What can hang from each mark:
Z584: Z179 Z260 Z820
Z77: Z179 Z260 Z584
Z144: Z820
Z820: Z77 Z179 Z260 Z584
Z260: Z77 Z179 Z584
Z179: Z77

Each row was made from one small tree. The marks that hang from a mark follow it in brackets, in the order of their numbers. Every link used is in the known rows. Write each row's tree.
Known rows:
Z584{Z820{Z77}}: [ -1 -11  -9  -1   2  -2   1   5  -3  36  -6  -3   1  -2 -11  -3  -6  -8
  -2 -13   9  16]
Z179{Z77{Z260 Z584{Z820}}}: [ -6  -1  -6 -13  -3  -7  -5  -6  -3  25  -2 -27   2  -5  13   0  -3 -18
  -3 -19 -15  10]
Z260{Z179 Z584}: [  4 -12   9  -1  10   3   6  -1   0  19   7 -11   1   1   3   0 -10 -14
  -2  12  -7   6]
Z179{Z77{Z260}}: [ -2  -1   2 -10   3  -2  -3  -1 -12  21  -1  -9   2  -2  24  -3  -6 -14
  -1 -16 -22   7]
Z820{Z584}: [ 2 -7  2 -5 28  1  0 -2 -6  6  3  1  2  3  8 -2  4  2  0 -9 -7 11]
Z144{Z820{Z260{Z77 Z179} Z584}}: [  9   3  13  -2  25   5  12   0 -13  -1  -7  -9   4   5 -49  -9  -2  11
   1  10 -28  17]
Z77{Z260{Z179 Z584}}: [  3 -11   9  -2   5   1   4  -3 -10  16   4 -23   0  -3  15  -2  -4 -14
  -6   6  -6   9]
Z584{Z260}: [  3  -9  -1  -5  22   1   2  -3   8   7   1  -2   0  -3   4  -5  -6  -9
   0  -6 -12   1]
Z179{Z77{Z260{Z584}}}: [ -2  -7   5  -7   4  -1  -3  -1 -17  31   5 -12   0  -4  31   3  -9 -20
  -3  -7 -19   2]
Z584{Z820{Z77{Z260}}}: [ -2  -9  -8  -3  -4  -3  -2   2 -12  34  -9 -14   0  -5   4  -4  -1  -7
  -5 -19   9  20]
Z144{Z820{Z260}}: [  6  -7   5  -7   6   3   4   4 -17  11  -6  -4   1   1 -38  -3  -3  -4
   3   2  -9   9]
Z77{Z260}: [  0  -8   0  -8   5   0  -1  -2 -14   8  -2 -13   1  -3  15  -5   2  -7
  -3 -11  -1  13]
Z584{Z260{Z77 Z179} Z820}: [  3   0   0   0  16   0   7  -7  18   8  -6 -17   3  -2 -22 -12 -15  -6
  -3  -3 -18  13]
Z260{Z584{Z179 Z820}}: [  1 -17  -2  -2   0  -5  -8  -3  -1  37   6 -10  -1  -6 -11   6  -9  -8
  -3   7   9  14]
Z77{Z179}: [  4  -9  -1  -5  15   1   0  -4  -7  13  -5   0   3   8  18   1  -1 -11
   0  -7   1   8]
Z144{Z820{Z260 Z584}}: [  7  -6   7  -6  25   2   4   2 -19   8  -4   0   1   3 -35  -2   5   5
   3  -1 -15  12]
Z77{Z260{Z584{Z820}}}: [ -2 -14   0  -4  -2  -3  -5  -5 -13  29   0 -24   0  -7  12   4  -3 -15
  -6 -11   9  15]
Z820{Z179}: [  1 -16  -4  -9   9   3   4   4  -6  14  -2  -5   3  -1  -1  -8  -6  -8
   0  -6  13   5]
Z584{Z179 Z820{Z77 Z260}}: [  6 -13  -8  -1   2  -6  -5   7 -10  46  -4   0   1  -4 -43   1  -5   3
  -2   2   4  24]
Z820{Z179 Z260 Z584}: [  6 -14   0  -8  30   2   2   4 -18  14  -1   0   3   1 -22  -5   2   4
   1  -6   0  12]
Z77{Z584}: [ -2 -10  -3 -10  10  -1   2  -1   1   4   3 -14   2   1   2  -3   1 -10
   1   1   1   6]
Z584{Z820{Z179{Z77} Z260}}: [  2  -9  -5 -11   3  -2  -2   4 -12  41  -5  -6   3  -2 -28  -2 -14 -13
   1 -14  -7   9]
Z260{Z77{Z179 Z584}}: [  1  -3  -2  -8  17   1   4  -5  -3   0  -6 -15   5   8  10  -3   0  -7
   0   1  -3  11]
Z77{Z179 Z260 Z584{Z820}}: [ -1  -6  -8  -9   4  -6  -4  -9  -9  18 -10 -28   2   1  18   1   8 -15
  -5 -16   8  15]
Z584{Z179}: [  3 -12  -1  -6   7  -3  -3   0   0  17   4   0   1  -2  -6  -2  -4   1
   0   6   0  12]

Which tree is each row?
[  1 -12   4  -3   8   0  -1   0  -5  19   6  -8   2  -3  -9   1 -10   0
  -2  18  -3  14] : Z260{Z77 Z584{Z179}}
[ -1 -16 -12  -4  -6  -2   2   7 -15  41 -11 -16   2  -7  -1  -9  -3  -9
  -6 -21  22  17] : Z584{Z820{Z77{Z260} Z179}}
[  4 -17   4  -7  14   5   5   6 -21  20   0 -11   4  -2 -29  -3 -12  -5
  -1  11   5  11] : Z820{Z179 Z260{Z77 Z584}}
[  4  -4  -2  -4  20  -1   0  -3  10   6   0  -3   2  -5 -14  -8 -10   5
  -1   7 -16  10] : Z584{Z179 Z260{Z77}}
[ -1  -8  -2 -12   2   0   0   3 -14  27  -4 -11   2  -4  20  -8  -8 -14
  -2 -17  -8   3] : Z820{Z179{Z77{Z260}}}
[  1 -19  -6   3  -2  -5  -4   5  -4  54   3  -5  -1  -6 -12   4  -9  -6
  -4   7  12  15] : Z260{Z584{Z179 Z820{Z77}}}
[ -1  -9  -4 -11   2  -6  -6  -3  -6   9   2 -22   0  -5   5  -3   5  -2
  -3   5   1  14] : Z77{Z260 Z584{Z179}}
[ -5 -10  -9 -11   3  -1   5   0   2  12  -6 -27   5  -3 -21 -10  -7  -6
  -1  -6  14  14] : Z260{Z77{Z584{Z820{Z179}}}}
[  4  -6  -3  -6   4  -4  -5   0  -7  21  -3  -8   4  -4 -50  -2  -8   8
  -1   6  -4  28] : Z584{Z179 Z820{Z260{Z77}}}
[  7  -8  -4  -4  11   1   7   6 -19  28 -13  -6   1   7 -25  -1   4  -8
   2   6  -4   7] : Z144{Z820{Z77{Z179 Z584} Z260}}
[  2  -6  -4  -5   2   0   7   3 -20  23 -15 -19   1   4  12  -4   9 -12
  -2  -5   1   6] : Z144{Z820{Z77{Z179 Z260 Z584}}}
[  2  -4  -6  -3  12  -5  -3  -6  14  17  -3  -9   2  -7 -24  -7 -12   3
  -3  -1 -10  15] : Z584{Z179 Z260{Z77} Z820}
[  3 -16   3  -9  12   1   0   7 -19  41   4  -3   1  -2 -10   3 -17 -17
   1   3 -11  -1] : Z820{Z179{Z77} Z260{Z584}}
[  4  -8 -10  -2  27  -1   4  -1   7  24  -7  -4   0   4  17  -3   0 -13
  -1  -3  -7  -1] : Z820{Z77{Z179 Z584{Z260}}}
[ -2 -11  -9  -8   0  -8  -6  -4   8  22   2 -18   1  -4 -18   0  -1  -4
  -1   3   7  15] : Z77{Z584{Z179 Z820}}
[  5  -3  -2  -5  14  -1  -1  -4 -14  18 -12  -9   5   7 -25   0  -5  -3
  -1  -7  -4  23] : Z584{Z820{Z260{Z77{Z179}}}}
[  7 -19   0   1  10  -2  -3   9 -18  47   6   4  -2  -4 -27   6  -8  -1
  -2  20  -1  14] : Z820{Z77 Z260{Z584{Z179}}}
[  6 -18  -5  -5  11   3   6  13 -18  35  -6   2   2  -1 -28  -6  -7  -3
   0  -2   9  11] : Z820{Z77 Z179 Z260}
[  0   0   3  -9   9  -2   6  -3  10  15   4 -13   2   2   3  -4 -10 -16
   1   4 -29   0] : Z260{Z179{Z77{Z584}}}
[  5  -7  -6  -1  19   0   9   1   3  23 -13  -8   0   4   1  -6   1 -13
   1   0  -9  -5] : Z144{Z820{Z77{Z179 Z584{Z260}}}}
[  4  -7  -6  -6  28  -2   1  -8  10   7  -4 -11   1   5  18  -1   1 -15
   0  -3  -9  -1] : Z77{Z179 Z584{Z260}}
[  5 -24  -2  -2  12   3   5  12 -23  45   0  -1   0  -3 -21   0 -10 -10
  -1   8  11   7] : Z820{Z77 Z179 Z260{Z584}}
[  5  -4   0   0  20   1   5   1 -27  25 -16  -4   2   6  17  -4  11   0
  -2 -15  -5  11] : Z144{Z820{Z77{Z179 Z260} Z584}}
[  2  -3  -7  -5  10  -8  -8  -5  16  38   1  -1  -1  -6  -6  -1 -16 -10
   0  -8 -25   4] : Z584{Z179{Z77} Z260 Z820}
[  6  -7  12  -4  12   1   3   1 -10  34   8  -5   1   1 -13   4 -16 -18
   0  12 -34   3] : Z820{Z260{Z179{Z77} Z584}}
[  3  -6  -1 -11  12  -3  -1   1  -7   5   2 -13   3  -2 -41  -2  -2   8
   1  18 -10  20] : Z820{Z260{Z77{Z584{Z179}}}}
[  3 -12   5   3   4   2   6   4 -14  33   1 -16  -1  -3  14  -3  -5 -13
  -6   6  -3  11] : Z820{Z77{Z260{Z179 Z584}}}
[  1 -11   3  -5   6  -4  -6   1  -3  42  11   0   0  -2  10   6 -14 -12
   0  10 -18   1] : Z260{Z584{Z179{Z77}}}
[  3 -16  -4  -3   0   5  12  13 -12  32 -11  -2   1  -1 -20 -12  -7  -6
   1  -3  14   3] : Z144{Z820{Z77 Z179}}
[ -1  -2  -4  -9  -8  -9 -11  -4  -5  39  -2 -12   1  -7   5   0  -8  -8
  -3 -13 -15  16] : Z584{Z179{Z77{Z260}} Z820}
